Each row comes from the steps of one path. Every step used is in the known rows, and no mark comes twice. Write the path behind each row, first mark first.
(in the rows, 128 means zero)
Known rows:
T, S, U, L: [107 148 142  84 196 109 136  58 149 134 120 143 124  42 134 123 101 171
 189 137 122 167 128 105 164 126 169 117 110]
Y, M: [ 75 132 141  95 109  79 116  96 146  88 123  85 144 141 139 126 136 135
 159 113 138 143 130 146 169 134 152  92 160]
X, T, S: [ 82 115 133 111 120  96 148 112 165 151 170 141 122 112 139 151 129 112
 191  97 140 173 123 135 123 115 158 126 139]
Y, M, F, T, S, D: [108 113 134  92 123 126 162 122  97  97 130 135 166 127 139 128 148 130
 167  97  98 121 179 136 185 122 219 116 163]
Z, T: [113 105 173  88 113 108 173 160 158 132 114 138 130 141 145 130 119 130
 151 121 146 171  71 143 138 122 140 126 162]
E, Z: [ 64 124 138 100 106 119 151 110 149 116 145  61 136 165 153 126 161 163
 166 134 120 169  65 152 187 132 130  93 140]
U, L, E, Z: [ 70 168  95  98 117  93 133  96 134 121  84  46  89 115 159 118 136 216
 149 133  78 134  72 151 174 147 148 125 114]
F, T: [102 111 131 116 154 147 143 114 123 131 127  90 162 154 159 116 134 150
 157 107 144 133 112 127 182 114 110  94 130]
X, T: [ 94  92 140 114  91  92 155 129 148 163 153 124 143 149 142 140 128 121
 160  89 147 173  91 135 141 123 129 111 154]
E, L, T, Y, M: [112 156  91  52  92 108 127  93 123 107  83  94 145 186 171  82 126 154
 157 134 159 112 128 147 122 152 165 107 127]
M, F, T: [138  89 123 119 130 139 176 135 108 135 126 117 165 168 165 126 133 177
 141  98 152 137  93 115 199  99 146  99 131]
E, Z, T: [ 83 120 170  85  91 134 168 159 157 115 122  92 144 176 143 132 142 153
 155 148 121 182  38 158 153 128 150 133 157]
Y, M, F: [118 112 135  99  90  76 151 121 122  92 130 104 149 156 150 131 136 158
 145 106 146 143 111 134 179 121 185  92 160]
D, S, U: [121  99 111 130 128 128 128  93 163 175 122 151 175 115 142 132 116 105
 100 151 124 186  70 122 162 139 122  98 139]
S, T, Y, M: [115 130 154  79 111 127 134 114 127  89  54 101 164 214 146 141 152 120
 186 104 159 126 166 146 142  86 163 101 149]
L, T, Y, M: [118 148 118  85 105 106 124  85 151 105  86 109 148 179 152  76 141 129
 165 110 169 106 150 140 139 119 180  88 139]
D, S, T, L, E: [111 142  81 120 113 158 142 100 155 159  36 149 124 117 186 168 138 129
 113 125 101 187  97 109  80 114 129 125 150]
U, L: [102 132 131  79 170  84 141 104 147 139 111  96  98  88 155 108 136 191
 178 114 142 149 100 128 182 137 132  98 117]
T, Y, M, F: [133 122 121  80 102  69 181 119 126  95 101 107 140 180 150 114 143 138
 170  94 169 121 138 150 174  99 197  88 152]
Z, T, F: [104 115 159  96 126 108 191 163 172 138 122 177 112 131 127 147 138 125
 180 102 132 175  59 135 151 116 159 110 161]
E, L: [ 90 112 102  74 120  92 158 115 125 131 135  91 117 126 169 135 127 166
 143 137 136 162  74 135 153 159 100 106 124]
F, T, S, U, L, E: [108 168  99 124 184 146 123  58 116 130  71 124 136  62 145 123  78 179
 148 139  83 124 151 107 150 118 162 143 105]
L, T, S: [ 94 137 129 109 145 128 129  79 171 136 135 141 125  91 162 102 131 143
 168 122 147 134 126 124 134 121 171 105 112]
D, S: [104 110  98 111 135 107 123 121 174 166 133 116 128 118 168 124 142 122
 120 130 140 171  75 146 164 144 126  98 133]
E, L, T, S, U: [112 130 108  87 129 141 133  63 133 146 128 160 155  92 159 121  90 153
 137 163 126 162 100 101 109 157 151 121 110]
Z, E, L, T: [110 119 107 112  64 123 138  94 130 159 104 140 130 120 188  98 120 178
 116 150 124 112  93 136 111 190 112 144 113]
Z, T, S, D: [ 92 105 177  73 122 103 192 160 150 132 128 175 115  83 133 133 140  96
 175 123 105 168 118 153 126 123 173 149 162]
S, U: [110  99 151 117 132 114 159  82 142 146 127 141 166 122 132 133 114 131
 134 129 130 174  91 115 165 118 113  93 147]

Which path is each row?
[155 129  84  56  72  96 165 116 104 114  87 118 148 193 178  92 122 176
 136 126 172 113 111 136 133 147 200  99 121] : E, L, T, Y, M, F
[135 127 106 100 167 121 114  95 152 180  93 141 142  76 146 107 105 157
 126 156 131 185  71 110 176 158 137 103 120] : D, S, U, L
[111 117 100  79 103 125 139 110 128 149 120 113 129 136 177 104 118 174
 120 143 146 147  66 122 132 167 122  97 115] : E, L, T
[131 118 128 109 105 131 137 125  99  92 113  95 187 181 153 120 123 164
 137  99 146 126 129 130 193 116 180  95 157] : Y, M, F, T
[115 124 144 123 148 147 135  55 154 147 128 176 159  88 143 111 103 126
 144 144 133 156 121  98 130 118 167 106 118] : L, T, S, U
[ 78 151 148 121  93 140 165 112 149 108  96 138 147 129 128 159  88 132
 131 171  62 175  75 145 104 118 191 169 154] : L, E, Z, T, S, U
[ 88 165 134  82  98 107 152 152 136 120  61  76  96 132 149 123 118 206
 143 150  85 154  51 158 140 143 172 163 139] : U, L, E, Z, T
[ 96 166 176  66 151 152 157 114 149 115 107 130 141  90 123 127  99 178
 192 174 103 197  70 128 146 132 206 152 136] : E, Z, T, S, U, L
[131 138 116  86 113 142  99 128 147 125  56 110 174 205 158 135 153 105
 148 120 153 137 142 150 145 109 174 107 147] : D, S, T, Y, M
[126 142 117  89 128 147 171  95 109  80  97 117 167 145 171 128 137 167
 173  84 143 161 134 106 154 111 180  93 170] : Y, M, F, T, L
[138 134 124 104 172 136 146  69 144 167  89 196 130  83 125 100 113 181
 165 118 127 152  74  74 170 136 167  82 120] : S, U, L, T, F
[158 129 129  99 197 157 160  90 101 140 115 159 162  81 147 116  90 196
 169 123 132 149 126  88 187 108 199 120 110] : M, F, T, S, U, L
[112 123 115  97 161 141 168 107 127 127 101  93 154 184 163 101 150 138
 176  93 163 116 136 140 181  88 123  97 117] : F, T, Y
[ 75 108 132 100 165 147 160 104 125 132 138 132 142 100 140 127 157 117
 181 102 101 129 163 137 178 118 150 116 141] : F, T, S, D
[ 54 142 102 124  82 105 151 102 141 111 111  53 114 155 151 141 146 167
 126 139  81 140  72 156 166 131 134 114 136] : L, E, Z
[116 161 144  98 147 105 155 109 149 131  61 167 108  50 136 134  61 157
 149 151  89 158 113 120  93 122 194 181 131] : Z, T, S, U, L, E
[ 94 132 169  87 140 114 168 139 176 118 130 149 111 100 144 137 118 119
 182 123 141 174 110 149 119 113 175 145 148] : Z, T, S
[157 103 108  98 146 134 203 135 105 137 103 122 156 194 171 103 147 161
 165  84 170 117 116 126 190  76 156  89 121] : M, F, T, Y
[ 72 187 128  77 124 112 150 134 156 108  83  91  76  88 150 137 112 195
 174 152  78 154  86 161 125 136 207 176 126] : U, L, E, Z, T, S
[ 97 151 121  87 140 131 128  98 120  83  92  74 170 199 147 100 145 131
 184  99 155 107 175 153 178 101 158  97 142] : F, T, Y, M
[ 94 145  96  74 131 122 131  89 145 138 137 135 109  98 178 110 119 161
 156 148 140 148 103 125 114 161 157 118 100] : E, L, T, S
[ 84 122 110 106  79  94 161 101 130 145 123 116 114 113 181 127 124 170
 134 141 111 130 105 151 133 185  95 148 122] : Z, E, L
[ 82 145 161  69 110 151 205 130 163 103 108 118 125 135 159 138 155 152
 195 135 120 225  46 129 114 123 154 130 174] : E, Z, T, L
[118 133  97  92  78 117 170  89 132 157  82 143 117 149 190  80 133 171
 142 134 143  91 118 147 110 165 124 142 101] : Z, E, L, T, Y
[158 128  98 109 148 146  89  82 152 200  81 163 159  79 162  75  99 169
  97 162 135 166  68  90 149 164 163 103 112] : D, S, U, L, T
[113 133 139 100 153 111 135  84 144 162 137 159 133  67 121 139  88 146
 196 116 133 186 122 107 131 126 172 138 128] : X, T, S, U, L
[132 129 140 121 134 154 136  81 102  92 123 140 210 139 133 141  91 136
 150 127 125 139 156 111 177 103 212 114 155] : Y, M, F, T, S, U
[ 82 152  83 118 148 145 174  75 124 120  66 107 123 112 180 131 131 157
 157  97  98 151 124 110 118 105 111 115 142] : F, T, L, E
